Each row comes from the steps of one walk. Every step used is in the known rows, and no mark comes twice. Write the walk behind each row, first mark first.
Known rows:
C-Z-W: [-0.046  1.311  1.479 -2.773  2.110  1.059  3.103  0.169  1.265 -1.649
 -4.309 -1.247 -2.943  3.221 -4.728 -3.410 -2.199 -2.188 -3.216 -8.729
 -0.332 -2.319]
M-Q-D-G-R: [-0.250  4.398  2.329 -1.714  0.381 -1.326  2.819 -5.199  0.097 -2.359
 -4.248 -2.741  0.666  4.384 -2.422 -0.237 -5.409 -1.345  0.526 -3.289
  0.227  3.237]
C-Z: [-0.304  1.594  1.242 -5.010  2.242  1.780  1.966 -0.094 -0.150 -3.354
 -2.344 -5.525 -2.738  3.015 -5.065 -3.406 -3.300 -2.608 -2.509 -6.795
 -0.196 -1.929]
G-W-Z: [-0.917  1.548  3.939 -2.376  0.052  2.906  0.375 -1.103 -2.973 -2.759
 -1.470 -1.936 -1.402  0.790 -2.520 -2.133 -2.984 -3.609 -0.428 -3.272
 -0.976  1.131]
R-G-D: [-2.411  0.781  2.735 -4.016  0.842  1.408  3.369 -1.509  1.018 -2.281
 -2.969 -2.093  1.549  1.306 -2.589 -1.211  0.719 -1.774 -0.369 -6.336
  0.669 -1.661]
C-G-R: [ 0.138  0.730  2.211 -5.012  3.791  0.950  0.850 -2.486  0.192 -4.172
 -7.584 -3.473  0.815  2.076 -4.288 -0.932 -3.713 -1.647 -1.603 -6.693
  0.021 -2.031]
M-G: [ 0.674 -0.552  1.868 -2.689  1.306 -0.309  1.697 -2.482 -1.788 -2.490
 -4.146 -6.075 -2.496  3.675 -2.711 -4.033 -4.169 -0.565 -0.759 -5.872
 -0.509 -0.731]
W-G: [-0.516  0.323  3.875 -3.224  0.055 -0.051  1.612 -1.269 -2.845 -1.533
 -3.136 -5.450 -1.809  6.359 -3.053 -3.018 -4.606 -2.553 -1.530 -6.174
 -0.633 -1.062]
Z-W-G: [-0.277  0.056  4.109 -1.008  0.091 -0.930  2.689 -0.955 -1.570  0.292
 -5.122 -1.330 -2.059  6.417 -2.650 -2.988 -3.551 -2.076 -2.192 -8.089
 -0.697 -1.491]
W-G-R-Q: [-2.093  0.427  4.347  1.154  1.303  0.777 -1.019 -2.506 -1.361 -1.082
 -7.335 -4.086  1.671  5.259 -3.903 -0.678 -1.400 -1.289 -0.124 -4.364
 -0.848 -1.121]
K-Q-M-G: [ 2.100  2.375  3.808  0.746  0.799 -1.248 -0.844 -0.419  1.483 -0.760
 -3.415 -1.125 -1.141  3.121 -2.568 -3.022 -2.359  0.223  0.319 -1.619
 -1.453  2.780]
M-Q-D-G-W: [-0.357  3.117  2.068 -1.729 -0.148 -1.617  4.080 -2.781  0.315 -2.277
 -2.422  1.155 -1.566  3.945 -1.807 -2.203 -5.225 -1.746 -0.218 -0.066
 -1.003  3.538]
Z-W-G-R: [-0.274  1.046  4.824 -0.747  0.698  0.048  0.716 -2.703 -1.361 -0.393
 -8.123 -0.974  0.969  5.069 -2.882 -0.340 -2.868 -2.185 -1.155 -8.063
  0.104 -2.048]
Q-D-G-W: [-1.206  2.405  2.071 -2.149 -1.757 -0.923  5.053  0.482 -1.711 -1.943
 -1.861  1.069 -1.043  3.037 -2.479 -1.593 -6.034 -2.850 -0.625 -2.233
 -0.511  1.345]
Q-M-G-W-Z: [ 2.411  2.951  4.372 -0.190  1.191  1.781 -2.278 -2.106 -3.724 -1.502
 -4.201  0.766 -0.039 -0.639 -1.666 -2.044 -2.874 -1.096  0.614  0.280
 -2.154  1.422]
D-G-K-Q: [-0.952  2.102  3.084 -0.859 -2.909 -0.203  8.032 -0.518  2.927 -3.357
 -3.377  1.883 -4.463  4.741 -3.794 -3.262 -2.557 -1.803  0.332 -2.268
 -0.129  4.051]
C-Z-W-G-D: [-0.413  2.251  4.854 -1.399  2.611  0.756  5.894 -0.834 -0.034 -1.262
 -4.599  0.325  0.458  4.367 -4.509 -0.517 -3.218 -2.653 -2.971 -7.790
  0.309 -3.367]
C-G-K-Q: [ 0.081  1.255  3.088 -1.574  2.211  0.674  5.284 -0.835  5.092 -3.624
 -4.496  2.099 -4.937  3.353 -4.858 -2.187 -3.415 -0.652 -0.837 -3.564
 -1.092  1.321]
W-G-K-Q: [-0.807  1.784  5.395  0.424 -0.891  0.485  4.056 -1.266  2.187 -1.640
 -3.284  0.391 -4.588  6.409 -3.886 -1.482 -3.574 -1.680  0.366 -3.010
 -1.101  1.755]
K-Q-M: [ 0.562  2.693  3.547 -0.964 -0.541 -0.418 -0.806  1.216  1.994 -0.674
 -0.493 -1.117 -0.905  2.892 -3.192 -2.416 -1.396 -1.552 -0.084 -2.564
 -1.033  2.824]
K-Q-D: [-1.517  2.940  3.492  0.857 -0.169 -0.663  1.929  0.965  2.172 -0.319
  1.895 -2.786 -2.645  4.857 -3.371 -0.886 -6.017 -1.942 -0.348 -5.090
 -0.410  2.881]
Q-D: [-1.201  1.913  1.844 -2.183  0.035 -0.037  1.787 -0.650 -1.160 -0.750
  1.471 -5.080 -2.168  3.727 -3.138 -1.168 -6.699 -2.042 -0.534 -6.826
 -0.042 -0.149]
K-Q-D-G-W: [-1.540  3.460  3.704  0.835 -1.914 -1.522  5.165  1.993  1.511 -1.614
 -1.351  3.412 -1.455  4.107 -2.728 -1.283 -5.304 -2.764 -0.655 -0.591
 -0.620  4.486]

Write each row's walk:
[-0.886  3.717  5.787  4.858 -0.700 -0.737  5.316 -0.791  3.417  1.717
 -2.600  5.572 -4.822  6.735 -3.479  0.666 -6.055 -0.950  0.243 -4.954
 -1.271  1.874] : Z-W-G-K-Q-D
[-1.080  3.091  1.559 -1.671 -2.574 -0.070  8.097 -1.893 -0.323 -1.839
 -1.127  0.632 -4.019  3.905 -3.529 -1.386 -6.602 -1.656  0.656 -4.066
 -0.010  1.393] : Q-D-G-K
[ 1.528  2.755  5.059  0.985  1.166 -0.802  2.031 -0.950  1.991 -1.366
 -1.706 -0.171  1.789  1.361 -2.544 -0.519 -2.000 -0.027  1.008 -1.407
 -0.257  1.938] : K-Q-M-G-D
[-0.720  2.379  3.582 -2.572 -1.905  1.387  4.261 -0.545 -4.037 -3.412
 -3.488  0.241 -0.995  1.882 -2.315 -3.421 -3.327 -4.029 -0.988 -1.878
 -0.469  3.065] : D-G-W-Z
[ 0.663  3.138  3.587 -0.266 -1.326  0.978  1.477 -0.475  3.888 -1.342
 -1.085  2.322 -3.152  1.849 -3.739 -1.281 -1.117 -0.725  1.773 -1.230
 -1.314  2.560] : G-K-Q-M
[-0.229  3.386  1.574 -1.919 -0.332 -2.157  4.736 -3.451 -0.107 -1.610
 -1.269 -2.983 -2.306  5.633 -2.285 -2.948 -6.143 -1.384 -0.365 -3.185
 -0.275  3.815] : M-Q-D-G
[-0.020  3.074  3.607  3.067  0.490 -0.186  4.364 -2.403  3.303 -1.020
 -1.645  0.746 -5.262  4.212 -3.466 -0.287 -6.618  0.676  1.502 -2.768
 -1.025  2.544] : M-G-K-Q-D
[ 0.266  0.940  3.244  2.074  1.935 -0.090  1.210 -2.124  0.096 -0.682
 -3.401 -1.337  2.726  0.532 -2.962 -1.273 -0.133  1.285  1.276 -1.214
 -0.722 -0.662] : R-Q-M-G-D
[-2.501  2.562  4.462  3.415  1.432  0.269 -0.870 -2.123 -1.432  0.591
 -4.765 -3.121  1.577  5.405 -3.868  1.691 -4.775 -0.958  0.374 -4.331
 -0.863 -0.664] : W-G-R-Q-D
[-2.348 -0.041  2.163 -0.074  1.040  1.447 -1.077 -2.126  0.464 -2.036
 -5.385 -4.746  1.350  2.396 -4.086 -1.000 -0.079 -1.031  0.281 -5.061
 -0.266 -0.740] : G-R-Q
[-0.141  3.852  1.573 -1.278 -1.056 -0.797  7.166 -5.152  1.741 -2.345
 -1.741  0.610 -4.539  4.740 -2.832 -1.835 -5.842 -0.538  1.127 -1.870
 -0.363  3.516] : M-Q-D-G-K
[-1.160  1.798  2.457  3.849  2.645  0.114 -0.779 -3.432 -0.254 -0.376
 -5.727 -3.651  1.000  2.925 -3.500  0.643 -4.447  1.102  1.180 -4.031
 -0.712 -0.385] : M-G-R-Q-D
[-2.122  2.269  4.628  5.660  1.302 -0.467  0.292 -1.914 -0.105  2.369
 -6.638  1.134  1.386  5.675 -3.480  1.633 -3.834 -0.485 -0.173 -6.198
 -1.020 -1.056] : Z-W-G-R-Q-D
[ 0.848  2.240  4.148  3.948  1.712  1.801 -2.981 -1.584 -2.382 -0.545
 -5.273  1.838  0.464 -0.236 -2.342 -2.340 -0.328  0.271  1.125  2.068
 -2.923  1.908] : R-Q-M-G-W-Z
[-0.647  1.192  4.492 -2.930  0.759  0.806 -0.388 -2.958 -2.716 -2.184
 -6.246 -5.155  1.193  4.975 -3.246 -0.314 -3.889 -2.594 -0.518 -6.227
 -0.006 -1.607] : W-G-R
[-2.553  1.920  1.411  1.746 -1.339 -1.462  5.121  0.238 -0.824 -0.404
 -1.740 -1.835 -1.261  5.055 -3.599 -2.786 -4.598 -1.198 -0.637 -3.503
 -0.526  2.132] : R-Q-D-G
[ 1.040  0.940  1.979  2.484  0.839  0.762  0.734 -3.134  1.322 -0.815
 -5.646  1.298 -2.456  1.337 -3.547 -2.546 -0.226  2.275  2.095 -0.043
 -1.995 -0.249] : R-Q-M-G-K
[ 2.022  4.081  5.968  2.814  0.983  1.116 -2.148 -0.416 -0.595 -1.160
 -3.683  3.002 -0.491  0.437 -1.875 -1.672 -2.123 -0.974  0.856  1.889
 -2.378  4.496] : K-Q-M-G-W-Z
[-0.321  3.676  3.336  0.009 -0.606  1.295  0.395 -0.442  5.417 -0.571
 -4.428  5.440 -2.464  1.453 -3.109 -1.553  2.543  0.119  1.523 -1.064
 -1.663  2.348] : R-G-K-Q-M
[ 0.381  0.136  1.464 -4.542  2.513  1.324  5.176 -2.419  1.736 -4.074
 -5.103 -0.171 -4.449  2.358 -4.628 -2.507 -4.104 -0.737 -0.971 -5.239
 -0.853 -1.729] : C-G-K
[ 0.233  1.841  3.599 -1.695  2.329  0.371  3.127 -0.194 -0.564 -0.642
 -6.266 -0.738 -2.566  5.884 -4.490 -3.048 -3.421 -2.400 -3.717 -7.965
 -0.878 -2.594] : C-Z-W-G
